What can hang from each mark
j754: j790
j196: j243 j302 j712
j243: j781
j998: j99
j99: j781
j781: j243 j712 j790
j302: j91 j196
j790: j754
j91: j302
j195: j712
j712: j91 j195 j196

Each row was made from one small tree. The marks that hang from a mark follow it in brackets, in the order of their numbers. Every link used is in the known rows. Write each row's tree.
Known rows
j195(j712(j91)): [ 0.83  1.53 -1.87  1.91 -2.48  0.21 -0.41  0.74 -0.99 -0.41 -0.63  0.66
  1.17  1.23  1.73 -0.52 -0.52  2.70 -0.98  1.19  1.78  3.23 -0.35 -0.96
 -0.50 -0.18 -0.53 -0.22]
j302(j196(j243(j781) j712(j91))): [ 2.75  0.38 -2.18  2.39 -3.19 -0.88 -0.06  0.73  0.01 -0.50 -0.58  1.01
  0.54  0.35  2.76 -0.47 -0.66  2.34 -0.29  0.86  0.67  5.16 -1.48 -1.79
  0.15  0.14  0.20  0.18]
j754(j790): [ 0.50  4.02 -2.10  2.57 -2.85  1.21 -1.00  1.54 -1.43 -0.31 -0.70  0.77
 -0.51  0.54  0.35  0.58 -0.64  2.05 -1.19  1.33  2.38  2.11 -0.18 -1.01
  0.16 -1.05 -0.14 -0.28]
j91(j302(j196(j243(j781(j712 j790))))): [ 2.08  1.96 -1.84  3.07 -1.96  0.82 -0.41  2.16  0.02 -0.10 -0.14  0.40
 -0.06 -0.24  2.94 -0.18 -0.07  2.02 -0.36  1.04  1.43  4.78 -1.06 -1.98
 -0.23 -1.30  0.12  0.12]
j790(j754): [ 0.49  3.79 -1.88  2.98 -2.68  1.21 -1.22  1.49 -1.60 -0.09 -0.31  0.42
 -0.39  0.37  0.65  0.58 -0.35  2.65 -1.28  1.83  1.97  2.27 -0.33 -0.99
  0.44 -1.07 -0.05 -0.57]
j302(j91 j196(j712)): [ 2.12  1.28 -1.60  1.97 -3.69  0.49  0.53  0.23 -0.53  0.04 -0.48  1.99
 -0.39  0.00  2.75 -0.57 -1.19  1.87 -0.51  2.62  0.09  5.20 -0.38 -1.09
  0.14  0.80 -0.39  0.59]
j781(j243 j712(j195 j196) j790): [ 0.98  3.27  0.12  2.73 -1.83  1.17 -1.34  2.08 -0.83  1.12  0.73  0.12
  0.14 -0.66  2.62 -1.82 -0.37  1.86 -1.17  0.33  0.76  5.07 -0.82 -0.36
  0.56 -1.87 -0.36 -1.72]
j243(j781(j712(j91(j302)))): [ 1.69  1.82 -2.01  2.57 -1.61  0.77 -0.29  1.63 -0.45  0.46  0.24  0.43
  0.90  0.39  2.76 -0.35 -0.16  2.54 -1.22  0.30  1.20  3.41 -1.42 -1.59
 -0.09 -1.40 -0.51  0.49]
j712(j91(j302) j195): [ 0.96  0.99 -2.40  1.55 -2.35 -0.02  0.04  0.98 -0.51  0.61 -1.23  0.23
  1.27  1.51  2.79 -0.26 -1.34  2.98 -1.89  1.03  0.78  4.68  0.20 -1.32
  0.39 -0.04 -0.42 -0.54]
j712(j195 j196(j243 j302)): [ 1.93  0.39 -2.13  2.13 -3.74 -1.75 -0.40  1.37  0.54  0.19 -1.57 -0.49
  1.59  0.70  1.97 -0.81 -1.19  2.40 -0.81  0.40  0.61  5.40 -0.14 -0.85
  0.37 -0.21 -0.36 -1.20]
j712(j91 j196(j302)): [ 1.45  0.11 -2.45  2.01 -3.28 -0.35 -0.72  0.98 -0.13  0.71 -1.58  0.19
  1.68  0.81  1.68 -0.43 -0.96  3.14 -1.79  1.01 -0.09  4.12 -0.28 -1.43
 -0.07  0.11 -0.47 -0.97]
j99(j781(j712(j196))): [ 0.84  2.13 -1.07  2.51 -3.11  0.18 -1.68  2.49 -0.24  0.52  0.84  0.76
  0.72  0.14  1.13 -0.07 -0.23  1.57 -0.69  0.40  1.44  2.70 -1.03 -0.35
 -0.04 -1.72 -1.07 -0.17]
j243(j781(j712 j790)): [ 1.77  3.91 -1.28  3.29 -1.38  1.29 -1.41  2.00 -0.89  0.01  0.57  0.22
 -0.10 -0.35  2.19 -0.57  0.37  1.82 -0.58  0.60  1.89  2.61 -1.48 -1.31
  0.12 -2.27 -0.53 -0.42]
j196(j302(j91)): [ 2.22  1.44 -2.09  1.90 -3.13  0.47  0.32  0.62 -0.41  0.41 -0.70  1.09
  0.38  0.41  2.05 -0.34 -0.79  2.37 -1.33  1.88  0.24  4.16 -0.11 -1.37
 -0.31 -0.14 -1.01  0.46]
j712(j91 j196): [ 0.50  1.11 -1.82  2.30 -3.06 -0.02 -1.21  1.22 -0.58  0.59 -0.99  0.16
  1.35  0.95  1.72 -0.28 -0.68  2.77 -1.48  0.71  0.81  3.50 -0.23 -1.22
  0.14 -0.20 -0.29 -0.91]
j91(j302(j196(j243(j781) j712(j195)))): [ 2.75  0.14 -2.71  2.15 -2.87 -0.86  0.61  1.24  0.42 -0.40 -1.20  0.70
  0.32  0.17  3.14 -0.43 -1.50  2.19 -0.17  1.36  0.82  5.82 -0.96 -1.49
  0.34  0.06  0.19  0.04]
j998(j99(j781)): [ 1.28  2.15 -1.71  2.68 -3.48  0.75 -1.80  2.54 -0.60  0.47  0.37  0.54
 -0.21  0.64  0.25  0.20 -0.73  1.61 -0.84  0.87  1.61  2.21 -1.31 -0.91
  0.13 -1.83 -0.90  0.27]
j195(j712(j91 j196)): [ 0.53  0.67 -1.97  2.00 -2.88 -0.38 -0.80  0.88 -0.55 -0.19 -1.25  0.28
  1.74  1.06  1.70 -0.62 -0.82  2.86 -0.85  1.00  1.47  3.47 -0.30 -0.88
 -0.35  0.18 -0.40 -0.96]
j781(j243 j712(j91 j196) j790(j754)): [ 0.55  3.52 -0.31  3.16 -1.67  1.91 -1.77  1.79 -1.45  0.98  0.27  0.40
  0.33 -0.57  1.95 -0.75  0.24  3.29 -1.90  0.90  0.64  4.14 -1.14 -1.47
  0.40 -1.64  0.24 -2.15]
j195(j712(j196(j302(j91)))): [ 1.60  0.32 -2.30  1.83 -3.33 -0.45  0.15  0.58 -0.10 -0.22 -1.53  0.71
  1.45  0.39  1.82 -0.82 -1.16  2.63 -0.62  1.71  0.83  4.27 -0.20 -0.88
 -0.67  0.52 -0.82 -0.49]
j712(j91 j195 j196(j243(j781) j302)): [ 2.49 -0.50 -2.88  2.03 -3.25 -2.43 -0.35  0.88  0.78  0.24 -1.93 -0.45
  2.64  0.95  2.82 -0.80 -1.14  3.15 -1.00 -0.53  0.25  5.49 -0.88 -1.64
  0.39  0.10 -0.27 -1.22]
j195(j712(j91 j196(j243 j302))): [ 1.70 -0.60 -2.38  1.90 -3.30 -1.42 -0.20  0.78  0.27 -0.54 -1.71  0.05
  2.29  1.07  1.76 -0.76 -0.74  3.26 -0.78  0.72  0.96  4.69 -0.48 -1.42
 -0.72  0.41 -0.31 -0.97]
j302(j91 j196(j243(j781) j712(j195))): [ 3.12  0.66 -2.00  2.05 -3.68 -1.33  0.82  0.19  0.30 -0.40 -0.77  1.45
  0.45  0.05  3.77 -0.87 -1.23  1.88  0.24  1.17  0.47  6.49 -0.99 -1.42
  0.51  0.73 -0.14  0.48]
j712(j196(j243)): [ 0.99  1.40 -1.49  2.83 -3.36 -0.51 -1.19  1.88 -0.13 -0.06 -0.61 -0.23
  0.74  0.44  1.42 -0.24 -0.36  2.05 -0.43  0.49  1.64  3.66 -0.39 -1.01
 -0.01 -0.84 -0.17 -0.63]
j998(j99(j781(j243 j790(j754)))): [ 1.28  3.53 -1.25  3.20 -2.51  1.94 -2.44  2.82 -1.32  0.58  0.51  0.67
 -1.05 -0.26  0.27  0.24 -0.38  2.31 -1.25  1.28  1.50  2.41 -1.66 -1.40
  0.43 -2.46 -0.33 -1.08]
j998(j99(j781(j243 j712 j790))): [ 1.55  3.22 -0.25  3.07 -2.36  2.07 -2.05  3.04 -0.79  0.99  1.68  0.73
 -0.85 -0.38  0.95 -0.68 -0.03  1.55 -1.09  0.54  1.14  3.08 -2.01 -0.97
  0.10 -3.01 -0.83 -0.26]
j243(j781(j712)): [ 1.65  3.22 -1.32  3.01 -1.99  0.85 -0.85  1.90 -0.78  0.17  1.03  0.40
  0.10 -0.17  1.99 -0.56  0.08  1.64 -0.52  0.25  1.81  2.68 -1.60 -0.73
  0.09 -2.06 -0.71  0.66]
j195(j712(j91(j302) j196(j243(j781)))): [ 1.47 -0.60 -2.90  2.22 -2.42 -1.12 -0.15  1.23  0.31 -0.64 -1.72 -0.10
  2.25  0.94  2.56 -0.34 -0.81  3.26 -0.35  0.31  1.69  4.15 -0.94 -1.86
 -0.69  0.04  0.00 -0.68]

Write each row's tree
[ 1.21  1.24 -1.66  1.94 -2.77  0.62 -0.75  2.02 -0.19  0.78  0.60  1.44
  0.65  0.61  2.17  0.24 -0.40  2.13 -1.25  0.99  0.83  4.10 -0.89 -1.20
 -0.31 -0.95 -0.84  0.57]
j99(j781(j712(j91(j302(j196)))))
[ 2.99  0.93 -2.01  2.26 -2.66 -1.34  0.09  1.16  0.44  0.10 -0.20 -0.05
  1.72  0.58  2.91 -0.96 -0.26  2.68 -0.92 -0.50  0.65  5.28 -1.52 -1.50
  0.08 -1.02 -0.57  0.16]
j196(j243(j781(j712(j91 j195))) j302)
[ 2.42  1.39 -1.95  2.27 -2.91 -0.69  0.02  1.07  0.26  0.66 -0.43  0.45
  1.55 -0.21  3.05 -1.18 -0.93  2.17 -0.69  0.24  0.34  4.87 -1.21 -0.86
  0.44 -0.63 -0.88 -0.14]
j243(j781(j712(j195 j196(j302(j91)))))
[ 2.63  0.96 -1.92  2.14 -3.44 -0.40  0.49  0.85  0.10 -0.04 -0.65  0.73
  0.72  0.54  2.23 -0.29 -0.36  2.45 -0.87  1.24  0.53  4.81 -0.28 -1.76
 -0.47 -0.25 -0.78  0.57]
j196(j243 j302(j91))
[ 2.04  1.86 -1.88  2.96 -3.03 -0.20 -0.70  1.66 -0.22 -0.27  0.13  0.56
 -0.11  0.08  2.16 -0.02 -0.25  1.46  0.16  0.52  1.79  4.22 -1.07 -1.26
  0.09 -0.93  0.02  0.69]
j302(j196(j243(j781)))
[ 0.96  0.42 -2.46  1.72 -2.52  0.47  0.23  0.85 -0.59 -0.20 -1.10  0.93
  0.96  1.07  2.36 -0.29 -1.02  2.82 -0.96  1.87  1.29  4.47 -0.15 -1.33
 -0.64  0.46 -0.17 -0.03]
j195(j712(j91(j302(j196))))
[ 3.18 -0.53 -2.34  1.43 -3.49 -1.92  0.82  0.18  0.45 -0.41 -1.63  0.46
  1.70  1.15  2.64 -1.09 -1.22  3.20 -1.37  1.03 -0.30  6.15 -0.68 -1.59
  0.26  0.52 -0.34 -0.79]
j196(j243 j302 j712(j91 j195))
[ 1.50  4.21 -2.42  3.46 -1.50  1.13 -1.81  1.66 -1.41 -0.43 -0.73  0.19
 -0.35 -0.14  1.40  0.54 -0.06  2.70 -0.89  1.39  2.18  1.87 -1.12 -1.75
  0.49 -1.68  0.01 -1.32]
j243(j781(j790(j754)))
[ 1.43  2.38 -1.50  2.76 -2.47 -0.35 -0.98  1.78 -0.20  0.46  0.18 -0.08
  1.07 -0.12  2.51 -1.05 -0.67  1.82 -0.42 -0.24  1.46  3.82 -1.32 -0.36
  0.64 -1.42 -0.57 -0.35]
j243(j781(j712(j195 j196)))
[ 1.37 -0.18 -2.53  1.71 -3.07 -0.70 -0.28  0.64 -0.21 -0.12 -1.75  0.33
  2.06  0.96  1.66 -0.80 -1.06  3.20 -1.11  1.22  0.73  4.08 -0.41 -1.13
 -0.59  0.44 -0.53 -1.06]
j195(j712(j91 j196(j302)))
[ 1.20  2.61 -0.87  2.82 -3.38  1.11 -1.69  2.74 -0.49  0.70  1.26  0.53
 -0.16  0.34  0.55 -0.22 -0.29  1.49 -0.78  0.54  1.48  2.54 -1.65 -0.69
  0.17 -2.33 -1.01  0.60]
j998(j99(j781(j712)))
[ 0.58  0.20 -2.48  2.07 -2.68  0.22 -0.59  1.46 -0.23  0.71 -1.58  0.07
  1.48  1.00  2.18 -0.05 -1.12  3.16 -1.75  1.15  0.56  3.91 -0.07 -1.67
 -0.12  0.03 -0.16 -0.93]
j712(j91(j302) j196)
[ 1.02  2.68  0.01  2.43 -1.91  1.72 -0.45  1.61 -1.23  1.24  1.93  0.94
  0.12  0.03  2.30 -1.28  0.13  2.15 -1.61  0.22  0.66  4.31 -1.25 -0.66
 -0.07 -1.84 -0.65  0.46]
j781(j243 j712(j91))
[ 3.89 -0.61 -3.01  1.68 -3.00 -2.33  0.69  0.21  0.65 -0.58 -1.59  0.38
  1.85  0.81  2.98 -1.04 -1.22  3.21 -0.95  0.40 -0.11  5.79 -1.57 -1.86
  0.34  0.19 -0.26 -0.60]
j196(j243(j781) j302 j712(j91 j195))
[ 2.17  0.21 -2.23  1.92 -3.25 -0.52  0.68  1.15  0.27 -0.31 -1.13  0.78
  0.13  0.42  2.84 -0.49 -1.56  2.19 -0.57  1.88  0.67  6.12 -0.30 -1.25
  0.22  0.29  0.14 -0.09]
j91(j302(j196(j243 j712(j195))))
[ 0.98  1.90 -0.96  2.87 -3.70  0.65 -2.00  2.90 -0.16  0.80  0.70  0.31
  0.33  0.17  0.54 -0.28 -0.54  1.63 -0.73  0.37  1.28  2.77 -1.63 -0.60
  0.20 -2.03 -0.86  0.01]
j998(j99(j781(j712(j196))))
[ 2.06  1.87 -0.91  2.80 -2.87  0.26 -0.62  1.49  0.25  0.26 -0.67  0.18
  1.03 -0.28  2.50 -0.91  0.19  2.54 -0.87  1.03  0.41  5.04 -0.56 -1.83
 -0.37 -0.84 -0.49 -1.02]
j781(j712(j196(j243 j302(j91))) j790)
[ 3.04  0.56 -2.27  1.60 -3.32  0.04  0.90  0.09 -0.15 -0.09 -1.10  1.53
  0.39  0.12  2.25 -0.75 -1.24  2.62 -1.27  2.60 -0.50  4.74 -0.56 -1.41
 -0.16  0.49 -0.89  0.12]
j196(j302(j91) j712)
[ 1.28  3.98 -0.50  3.35 -2.40  2.24 -2.29  3.00 -1.20  0.82  1.31  0.72
 -0.94 -0.51  0.51 -0.19  0.05  2.16 -1.30  1.00  1.42  2.77 -2.03 -1.17
  0.43 -2.93 -0.45 -0.76]
j998(j99(j781(j243 j712 j790(j754))))
[ 1.38  3.25 -0.82  3.06 -2.79  1.50 -2.28  2.91 -0.60  0.53  0.78  0.43
 -0.36  0.17  0.66 -0.25  0.01  1.69 -0.90  0.87  1.50  2.45 -1.56 -1.17
  0.13 -2.47 -0.85 -0.35]
j998(j99(j781(j712 j790)))
[ 2.81  0.05 -2.62  2.11 -3.58 -2.13  0.11  0.81  0.85  0.10 -1.67  0.01
  1.93  0.33  3.06 -0.76 -1.29  2.53 -0.38  0.06  0.42  5.69 -0.72 -1.45
  0.38  0.16 -0.58 -0.64]
j712(j195 j196(j243(j781) j302(j91)))
[ 1.07  2.06 -0.48  2.16 -2.78  0.08 -1.31  2.45 -0.33  1.14  1.52  0.87
  0.53 -0.22  1.88 -0.96 -0.68  1.39 -0.89 -0.27  0.95  4.31 -1.25  0.21
  0.36 -1.99 -1.12 -0.47]
j99(j781(j243 j712(j195 j196)))
[ 2.08  2.27 -1.26  3.05 -2.40  0.21 -0.96  1.58 -0.23 -0.04  0.19  0.53
  0.40  0.06  2.90 -0.49  0.43  2.09 -0.37  0.31  1.33  4.84 -1.33 -1.96
  0.00 -1.11  0.10 -0.02]
j302(j196(j243(j781(j712(j91) j790))))
[ 1.72  1.66 -1.29  2.42 -3.74  0.14  0.15  0.89 -0.20  0.10 -0.06  1.29
 -0.05  0.32  2.70 -0.12 -0.37  1.66 -0.18  1.41  1.02  5.35 -0.05 -1.47
 -0.12  0.12 -0.27  0.98]
j302(j91 j196(j243))
[ 1.17  4.32 -0.53  2.68 -1.74  1.23 -1.81  2.33 -1.30  0.63  1.23  1.02
 -0.34 -0.38  1.63 -0.30 -0.08  2.18 -1.30  0.79  1.47  3.64 -1.23 -0.65
  0.63 -2.38 -0.67 -1.35]
j99(j781(j243 j712(j195) j790(j754)))
[ 1.97  2.64 -1.16  3.18 -2.30 -0.03 -0.72  2.00 -0.22 -0.27  1.05  0.04
  0.35  0.00  2.14 -0.51  0.45  1.65 -0.07 -0.33  2.08  3.40 -1.61 -1.13
 -0.07 -2.08 -0.41  0.75]
j196(j243(j781(j712)))
[ 1.09  2.55 -0.05  1.99 -2.05  0.93 -0.25  1.30 -1.00  1.35  1.56  0.70
  0.55  0.28  2.92 -1.69 -0.37  2.15 -1.69 -0.10  0.54  5.30 -0.99 -0.29
  0.48 -1.57 -0.61  0.04]
j781(j243 j712(j91 j195))
[ 4.21 -0.17 -2.73  1.70 -3.35 -2.06  1.25  0.04  0.74 -0.62 -1.41  0.93
  1.29  0.20  3.38 -1.03 -1.34  2.68 -0.32  0.99 -0.17  6.09 -1.30 -1.73
  0.28  0.40 -0.63  0.03]
j196(j243(j781) j302(j91) j712(j195))
[ 2.33  1.91 -1.18  2.48 -3.36 -0.54  0.37  0.90  0.19  0.23  0.41  1.06
  0.51 -0.05  3.71 -0.84 -0.39  1.49  0.17  0.30  1.05  6.17 -0.91 -1.17
  0.37 -0.31 -0.40  1.11]
j302(j91 j196(j243(j781(j712(j195)))))
[ 1.50  3.00 -1.27  3.39 -2.69  0.47 -1.46  1.93 -0.36 -0.10 -0.92 -0.33
  0.67 -0.37  1.27 -0.25  0.29  3.17 -1.15  1.31  1.03  4.10 -0.75 -1.76
  0.11 -1.33  0.18 -1.98]
j781(j712(j196(j243 j302)) j790(j754))
[ 1.62  2.80 -1.04  2.87 -2.50  1.73 -2.24  2.85 -0.95  0.75  0.85  0.66
 -0.89 -0.13  0.74 -0.25 -0.43  1.69 -1.04  0.83  1.31  2.69 -1.61 -1.19
  0.11 -2.53 -0.74 -0.61]
j998(j99(j781(j243 j790)))
[ 2.00  1.33 -1.85  2.73 -1.98 -0.06 -0.16  1.78  0.06 -0.02  0.31  0.07
  1.11  0.49  2.82 -0.19  0.13  2.55 -0.78 -0.18  1.56  4.06 -1.49 -1.96
 -0.29 -1.39 -0.22  0.61]
j196(j243(j781(j712(j91(j302)))))
[ 3.50 -0.09 -2.11  1.45 -3.79 -1.60  1.33 -0.04  0.57 -0.41 -1.38  0.97
  1.08  0.57  2.97 -1.17 -1.37  2.70 -0.82  1.59 -0.34  6.43 -0.44 -1.42
  0.16  0.77 -0.58 -0.14]
j196(j243 j302(j91) j712(j195))
[ 1.74  0.37 -2.43  1.75 -2.43  0.39  0.33  0.76 -0.52  0.01 -1.16  0.93
  0.66  0.89  2.33 -0.32 -1.22  3.10 -1.72  2.06  0.24  4.09 -0.58 -1.68
 -0.09  0.21 -0.24 -0.35]
j196(j712(j91(j302)))
[ 1.73  0.93 -1.85  1.96 -3.34  0.32 -0.12  0.61 -0.64  0.04 -0.62  1.44
  0.09  0.51  2.26 -0.54 -1.06  2.31 -1.02  2.05  0.22  4.87 -0.58 -1.16
  0.20  0.46 -0.07 -0.05]
j302(j196(j712(j91)))
[ 1.43  2.58 -0.31  2.81 -2.93  1.64 -1.56  2.93 -0.68  1.15  2.06  0.89
 -0.66 -0.23  0.82 -0.71 -0.29  1.31 -0.93  0.24  1.20  3.13 -2.14 -0.42
  0.12 -2.80 -0.94  0.70]
j998(j99(j781(j243 j712)))
[ 1.03  1.30 -1.47  2.45 -3.55 -1.40 -0.95  1.61  0.05  0.10 -0.92 -0.50
  1.24  0.77  2.02 -0.70 -0.96  2.02 -0.46  0.14  1.52  4.75 -0.05 -0.62
  0.58 -0.50 -0.21 -1.12]
j712(j195 j196(j243))
[ 0.95  5.02 -0.12  3.00 -1.42  1.94 -1.26  1.84 -1.70  0.69  0.92  0.45
 -0.61 -0.66  2.11 -1.09 -0.02  2.46 -1.54  1.09  1.28  4.41 -0.89 -0.67
  0.83 -2.21 -0.08 -1.55]
j781(j243 j712(j195) j790(j754))
[ 2.70  2.65 -2.21  3.27 -2.15 -0.19 -0.93  1.25 -0.61 -1.33 -1.05  0.30
 -0.06 -0.23  1.77  0.10 -0.15  2.93 -0.37  1.44  1.64  3.28 -1.59 -2.15
  0.40 -1.03  0.38 -1.34]
j196(j243(j781(j790(j754))) j712)
[ 1.08  2.19 -1.19  1.79 -2.80 -0.27 -1.05  1.68 -0.44  0.68  0.76  0.92
  1.24  1.07  2.08 -0.40 -0.44  2.04 -1.32  0.06  1.14  3.75 -0.81 -0.55
  0.31 -1.32 -1.27 -0.10]
j99(j781(j712(j91 j195)))
[ 1.19  3.96 -1.37  2.87 -1.78  1.58 -2.18  2.32 -1.55  0.29  0.57  1.18
 -0.78 -0.31  0.82  0.58 -0.08  2.35 -1.24  1.40  1.68  2.34 -1.05 -1.24
  0.20 -2.24 -0.56 -1.44]
j99(j781(j243 j790(j754)))
[ 0.63  5.08 -0.77  3.38 -1.83  2.03 -1.70  1.89 -1.59  0.02  0.20  0.28
 -0.48 -0.22  1.24 -0.03  0.49  2.64 -1.29  1.82  1.83  2.70 -0.60 -1.28
  0.38 -1.88 -0.06 -1.29]
j781(j712 j790(j754))
[ 2.52  0.72 -1.43  1.79 -4.11 -0.98  0.87  0.13  0.14 -0.27 -0.75  1.49
  0.27  0.33  3.40 -0.90 -1.25  1.88 -0.12  1.77  0.26  6.82 -0.27 -1.21
  0.43  1.03 -0.07  0.30]
j302(j91 j196(j243 j712(j195)))
[ 1.86  3.86 -1.28  2.99 -1.46  0.59 -1.22  1.77 -0.73  0.14  0.25  0.05
  0.27 -0.17  2.73 -0.90 -0.10  1.85 -0.63  0.29  1.76  3.45 -1.26 -0.98
  0.57 -1.97 -0.59 -0.79]
j243(j781(j712(j195) j790))
